Each row was made from one small tree. The marks that hang from a mark follow it in brackets, in the order of their numbers. Every link used is in the known rows. Write each row's tree.
Known rows
q81(q569(q496)): [ 2.646  1.178 -3.440 -4.637 -0.548  1.388  1.729 -1.296 -2.935 -0.795
  1.139  1.183 -0.457 -0.291 -3.236  0.025 -1.418 -3.933 -3.139  0.675
  1.007 -1.267]
q154(q496): [ 1.277  0.959 -2.737 -3.929  0.783 -0.404  2.074 -1.065 -1.980 -0.685
 -0.427  0.371 -0.637  3.321 -2.843 -2.117 -3.616 -4.721 -0.600 -1.024
  2.407  0.736]
q592(q154(q496)): [ 2.928  1.303 -3.681 -2.501  1.483  0.037  3.593 -3.947 -2.491 -1.561
 -0.483  1.686 -1.746  1.945 -3.902 -0.636 -4.292 -4.112 -0.049 -0.343
  0.583 -0.581]
q592(q81 q154(q496) q730): [ 1.475  2.439 -3.435 -1.497  1.953 -2.228  5.059 -3.899 -7.058 -3.004
  1.145 -0.529 -0.520  0.522 -5.023  0.004 -4.821 -4.281 -0.822 -3.252
 -1.211 -1.758]
q496(q154(q592(q81 q730))): [ 2.630  1.296 -2.185 -3.633 -0.775 -1.605  4.725 -1.727 -4.969 -0.503
  0.152 -1.572 -0.134 -0.503 -3.654 -0.176 -1.665 -4.314 -2.626 -3.638
  1.003  0.676]
q592(q81(q154(q496) q569) q730): [ 2.142  2.811 -3.706 -3.368 -0.092 -0.660  2.955 -0.752 -8.194 -1.657
  0.995 -0.440  0.152  0.941 -5.329  0.754 -2.841 -4.440 -2.485 -2.168
  0.772 -2.044]
q691(q496(q154(q592(q81(q569) q730)))): [ 2.145  1.346 -4.060 -2.868 -0.505 -2.077  3.783 -1.613 -3.738 -2.702
 -0.189 -1.219  0.085 -0.728 -3.537 -0.266 -1.521 -4.953 -4.558 -0.749
  1.877 -0.846]
q569(q496): [ 0.643  0.654 -1.996 -4.117  0.488 -0.514  1.335 -3.472 -1.599 -0.337
  0.535  0.779 -0.852 -1.216 -2.612 -1.035 -2.338 -3.760 -2.659 -0.718
  1.065  0.180]
q569(q81(q926) q496(q691)): [ 1.382  1.949 -0.701 -3.156 -3.367 -0.847  2.476 -2.768 -4.340  1.157
 -0.457 -0.282  1.484 -2.079 -4.536 -1.087 -1.655 -2.245 -3.475 -2.519
  2.194 -0.170]
q691(q496(q154(q592(q81(q926) q730)))): [ 1.932  0.937 -3.568 -2.697 -0.626 -2.323  3.635 -2.211 -3.358 -2.241
 -0.837 -1.031  0.733 -0.248 -3.614 -0.028 -1.719 -4.330 -4.030 -1.150
  2.196  0.021]
q592(q154 q730): [ 2.964  1.255 -1.777 -2.708  0.356 -0.444  3.913 -4.510 -4.047 -2.019
  1.211 -0.218 -2.160 -0.238 -3.523  1.484 -3.333 -2.247  0.592 -2.016
 -0.891 -1.802]
q691(q496): [ 1.040 -0.003 -2.875 -3.275  0.526 -1.661  1.620 -3.146 -1.044 -2.942
 -0.840 -0.207 -1.053  0.208 -2.961 -0.891 -2.589 -3.309 -2.354  0.310
  2.275 -0.789]
q569(q81 q496(q691)): [ 0.690  2.216 -0.519 -3.257 -2.533 -1.544  2.665 -2.894 -4.203  0.352
  0.256 -1.120 -0.193 -3.231 -3.935 -2.303 -1.978 -2.896 -3.583 -2.879
  1.642 -0.982]
q81(q569(q496(q691)) q926(q854)): [ 4.249  0.561 -3.760 -3.787 -2.176  3.034  1.738 -0.231 -4.229  1.239
  0.223  1.744  2.243 -0.500 -4.839  1.701 -1.998 -2.191 -2.453  0.618
  1.492 -2.829]
q854(q926(q81(q154(q592) q569(q496(q691))))): [ 5.029  2.018 -5.342 -4.536 -2.631  0.695  0.822 -0.981 -1.160 -0.448
  2.136  1.260  0.205  2.003 -6.071  0.872 -2.980 -4.357 -3.225 -1.710
  1.081 -1.937]
q854(q926(q81(q154(q496) q569))): [ 5.076  1.248 -5.198 -4.653 -1.593  0.900  0.824 -1.325 -1.005 -1.245
  1.847  1.730 -0.165  3.781 -6.359  0.635 -3.430 -4.335 -2.404 -1.126
  1.576 -2.111]
q81(q154(q496 q592(q730)) q569 q926(q854)): [ 5.794  2.668 -6.769 -3.987 -2.686  3.342  1.507  2.102 -4.524  2.413
 -1.949  1.694  1.925  3.446 -4.195  2.221 -2.119 -6.120 -3.607  1.509
  3.427 -2.468]
q926(q81(q154)): [ 3.690  1.012 -3.046 -3.150  0.582 -0.598  2.370 -3.181 -2.561 -0.578
 -0.046 -0.218 -1.307  0.897 -4.895 -0.075 -3.958 -3.966 -1.750 -1.055
  1.786 -2.192]
q81(q569 q926(q854)): [ 4.954 -0.698 -3.602 -4.362 -1.432  3.323  1.878 -0.566 -3.288  0.435
 -0.858  1.635  1.408  1.684 -4.564  1.940 -2.069 -2.056 -1.422  1.176
  1.895 -2.840]
q154(q496(q691) q592(q81(q926) q730)): [ 1.161  3.767 -4.072 -2.862 -1.672 -1.982  3.586  2.125 -5.527  0.602
 -0.046 -2.113  2.449  2.843 -3.061 -1.236 -3.635 -5.837 -1.766 -4.366
  1.434  1.614]
q81(q154 q569(q496) q926): [ 4.982  1.912 -4.771 -4.349 -2.221  3.188  0.593 -1.372 -4.322  1.445
 -1.132  3.974  1.398  1.401 -5.446  2.924 -0.822 -3.407 -3.680  2.302
  2.890 -0.470]
q81(q569(q496(q154(q592(q730)) q691)) q926): [ 4.407  2.139 -3.499 -3.917 -3.539  1.946  3.076  0.514 -5.200  1.229
  1.053  1.130  2.757  0.100 -4.568  2.276 -0.417 -2.938 -3.204 -0.685
  1.506  0.247]
q496(q691): [ 2.153  1.002 -0.446 -3.565 -1.554 -0.195  2.347 -1.376 -4.060 -0.214
  0.612 -0.471 -0.760 -0.200 -4.306 -0.484 -2.968 -0.528  1.328 -3.102
  1.096  0.192]
q926(q81 q854): [ 3.363 -0.966 -3.043 -2.704  1.540 -0.163  2.953 -2.940 -1.709 -0.608
  0.365 -1.790 -1.004 -0.880 -4.137 -1.118 -5.280 -3.845 -1.474 -1.333
  0.907 -5.860]
q154(q592(q81(q569 q926) q730)): [ 2.321  2.144 -3.927 -4.161 -1.376 -0.913  3.018  0.203 -4.413 -0.348
 -0.260 -1.550  1.324  1.610 -2.670  0.729 -1.987 -4.923 -3.015 -2.480
  0.643  0.300]

Which tree is each row?
[ 2.956  2.991 -3.585 -3.031 -1.542  0.008  3.005 -0.026 -9.104 -0.610
  0.597  0.095  2.075  1.655 -6.380  2.014 -2.628 -3.106 -1.864 -2.443
  1.205 -1.209]
q592(q81(q154(q496(q691)) q569 q926) q730)
[ 3.175  2.832 -5.085 -1.461  1.296 -0.271  4.943 -2.465 -7.355 -2.540
  0.537  1.323 -0.005  0.696 -6.516 -0.424 -4.560 -3.940 -1.340 -1.558
 -0.748 -1.874]
q592(q81(q569) q154(q496(q691)))
[ 4.820  1.009 -4.030 -4.311 -2.259  0.406  1.999 -1.574 -1.646 -1.295
  3.223  0.927  0.427  1.341 -6.484  0.639 -2.845 -3.159 -2.493 -2.461
  0.590 -1.938]
q854(q926(q81(q569(q496(q154 q691)))))
[ 2.707  2.700 -2.472 -1.910 -0.260 -0.614  4.384 -2.456 -5.224 -1.496
  1.714 -0.441 -1.212  0.688 -4.036  0.506 -4.107 -3.127  0.978 -2.764
 -0.362 -1.362]
q592(q154(q496(q691)) q730)
[ 4.457  0.432 -3.878 -4.647 -1.288  0.031  0.604 -2.976 -0.286 -1.202
  1.362  1.330 -0.734  2.857 -6.150  0.684 -3.620 -3.254 -1.584 -1.972
  1.403 -1.678]
q854(q926(q81(q154)))
[ 4.898  0.568 -3.643 -3.516 -2.472  3.066  2.846 -0.358 -5.113  1.411
  0.455  1.775  2.429 -1.143 -5.474  1.918 -1.505 -2.214 -2.880  0.213
  1.617 -2.657]
q81(q569(q496(q154 q691)) q926(q854))
[ 5.219  1.575 -5.082 -4.884 -2.364  0.567  0.988 -1.019 -1.034 -0.973
  2.044  0.663 -0.205  2.932 -5.594  1.392 -2.894 -4.414 -2.786 -1.843
  1.082 -2.235]
q854(q926(q81(q154(q592(q730)) q569)))
[ 5.878  1.332 -5.781 -3.854 -1.604  3.985  1.138  0.402 -4.623  1.677
 -2.124  3.337  1.471  3.326 -5.706  2.000 -2.535 -4.279 -2.524  2.451
  3.708 -2.858]
q81(q154(q496) q569 q926(q854))
[ 4.241  1.987 -5.584 -1.159  0.739  0.933  4.820 -2.256 -7.498 -1.366
 -0.373  1.936  1.622  0.904 -7.217  0.686 -4.803 -3.384 -1.334 -0.969
 -0.295 -3.002]
q592(q81(q569 q926(q854)) q154(q496(q691)))
[ 3.851  3.265 -4.184 -3.482 -3.009  0.791  1.561  0.803 -4.382  2.554
 -2.006  1.128  1.799  3.823 -4.112  1.505 -2.462 -4.462 -1.428 -1.308
  3.574  1.700]
q81(q154(q496(q691) q592(q730)) q926)
[ 2.562  1.735 -4.168 -4.025 -1.119 -0.541  2.968  0.193 -4.410 -0.037
 -0.422 -1.724  1.305  0.954 -2.710  0.654 -2.373 -5.061 -3.116 -2.330
  0.589 -1.074]
q154(q592(q81(q569 q926(q854)) q730))
[ 2.902  2.355 -3.090 -3.470 -0.794  0.472  1.336 -1.145 -4.265  0.706
 -1.216  1.519 -1.059  2.073 -4.787 -0.496 -3.315 -3.655 -0.513 -0.949
  3.091  0.156]
q81(q154(q496(q691)))
[ 3.125  1.934 -3.296 -2.093  0.623  0.072  3.872 -3.153 -3.585 -1.177
  0.013  1.359 -1.398  1.342 -4.589 -0.606 -4.363 -3.261  0.607 -1.251
  0.442 -0.546]
q592(q154(q496(q691)))
[ 2.319  2.288 -4.505 -3.880 -1.356 -0.528  2.639  0.015 -3.925  0.364
 -0.797 -0.380  1.676  0.802 -3.309 -0.206 -2.155 -4.913 -3.665 -1.874
  1.022  0.884]
q154(q592(q81(q569(q496(q691)) q926)))
[ 1.917  0.944 -3.250 -3.017 -0.635 -2.145  3.401 -2.119 -2.270 -2.197
 -0.468 -1.276 -0.484 -0.575 -2.739 -0.487 -1.587 -4.593 -3.757 -0.830
  2.302 -0.267]
q691(q496(q154(q592(q730))))
[ 2.339  3.299 -2.236 -3.560 -2.943 -1.185  2.640 -1.025 -4.522  0.883
 -1.735 -1.395 -0.708  0.733 -3.691 -1.696 -2.211 -4.960 -3.152 -2.514
  3.175 -0.814]
q569(q81(q154(q496(q691) q592(q730))))
[ 2.993  2.223 -4.538 -1.831  1.280 -0.275  4.441 -4.267 -6.764 -2.492
  0.882  1.554 -0.351 -1.834 -6.290  0.436 -3.665 -3.243 -2.439 -1.246
 -1.521 -2.286]
q592(q81(q569(q496(q691))) q154)
[ 2.071  1.122 -0.990 -3.401 -2.525 -0.829  3.582 -3.957 -4.066  0.821
 -0.869  0.238  1.337 -2.111 -4.621 -0.786 -0.734 -3.470 -5.082 -1.719
  2.601  0.035]
q569(q81(q926) q496(q154))
[ 1.713  2.419 -2.191 -2.945 -1.885 -1.189  3.678 -1.528 -5.431  0.894
  1.218 -0.512  1.415 -2.570 -4.120 -0.017 -1.716 -3.569 -3.276 -3.521
  0.790  1.033]
q569(q496(q154(q592(q81(q926) q730)) q691))
[ 4.315  2.027 -4.489 -4.232 -2.352 -0.380  1.151 -0.897 -1.250 -0.507
  2.003  0.212  0.065  3.254 -5.663  0.397 -3.815 -4.349 -1.735 -3.144
  1.401 -1.289]
q854(q926(q81(q154(q496(q691) q592(q730)))))
[ 5.304  2.421 -6.241 -4.159 -2.855  3.253  0.951  0.412 -4.258  2.691
 -1.264  1.959  1.793  0.246 -3.979  3.020 -1.244 -5.414 -5.033  1.655
  2.504 -2.870]
q81(q154(q592(q730)) q569(q496) q926(q854))
[ 1.767  2.371 -2.447 -2.726 -0.922 -1.291  2.810 -1.462 -8.216 -0.377
 -0.013 -0.294  1.677  1.516 -5.993  1.326 -3.339 -2.703 -0.997 -3.583
  1.351 -0.223]
q592(q81(q154(q496(q691)) q926) q730)
[ 1.843  0.887 -3.242 -3.428 -0.114 -0.621  3.081 -2.820 -3.335  0.671
 -0.197  0.350  0.751 -2.112 -3.471 -0.573 -2.014 -4.932 -4.539 -1.531
  1.273 -0.109]
q569(q496(q154(q592(q81(q926(q854))))))
[ 3.452  1.975 -1.664 -2.562 -2.764 -0.937  5.237 -0.116 -7.346  0.900
  0.594 -2.025  1.334 -1.791 -5.144  0.443 -2.237 -2.245 -1.190 -5.132
  0.887 -0.157]
q496(q154(q592(q81(q926(q854)) q730)) q691)
[ 4.046  1.257 -4.008 -1.844  0.395  0.427  4.877 -3.532 -7.966 -2.205
  0.877  0.327  0.873 -0.643 -6.246  2.829 -3.723 -2.463 -1.398 -1.709
 -1.551 -4.262]
q592(q81(q569 q926(q854)) q154 q730)
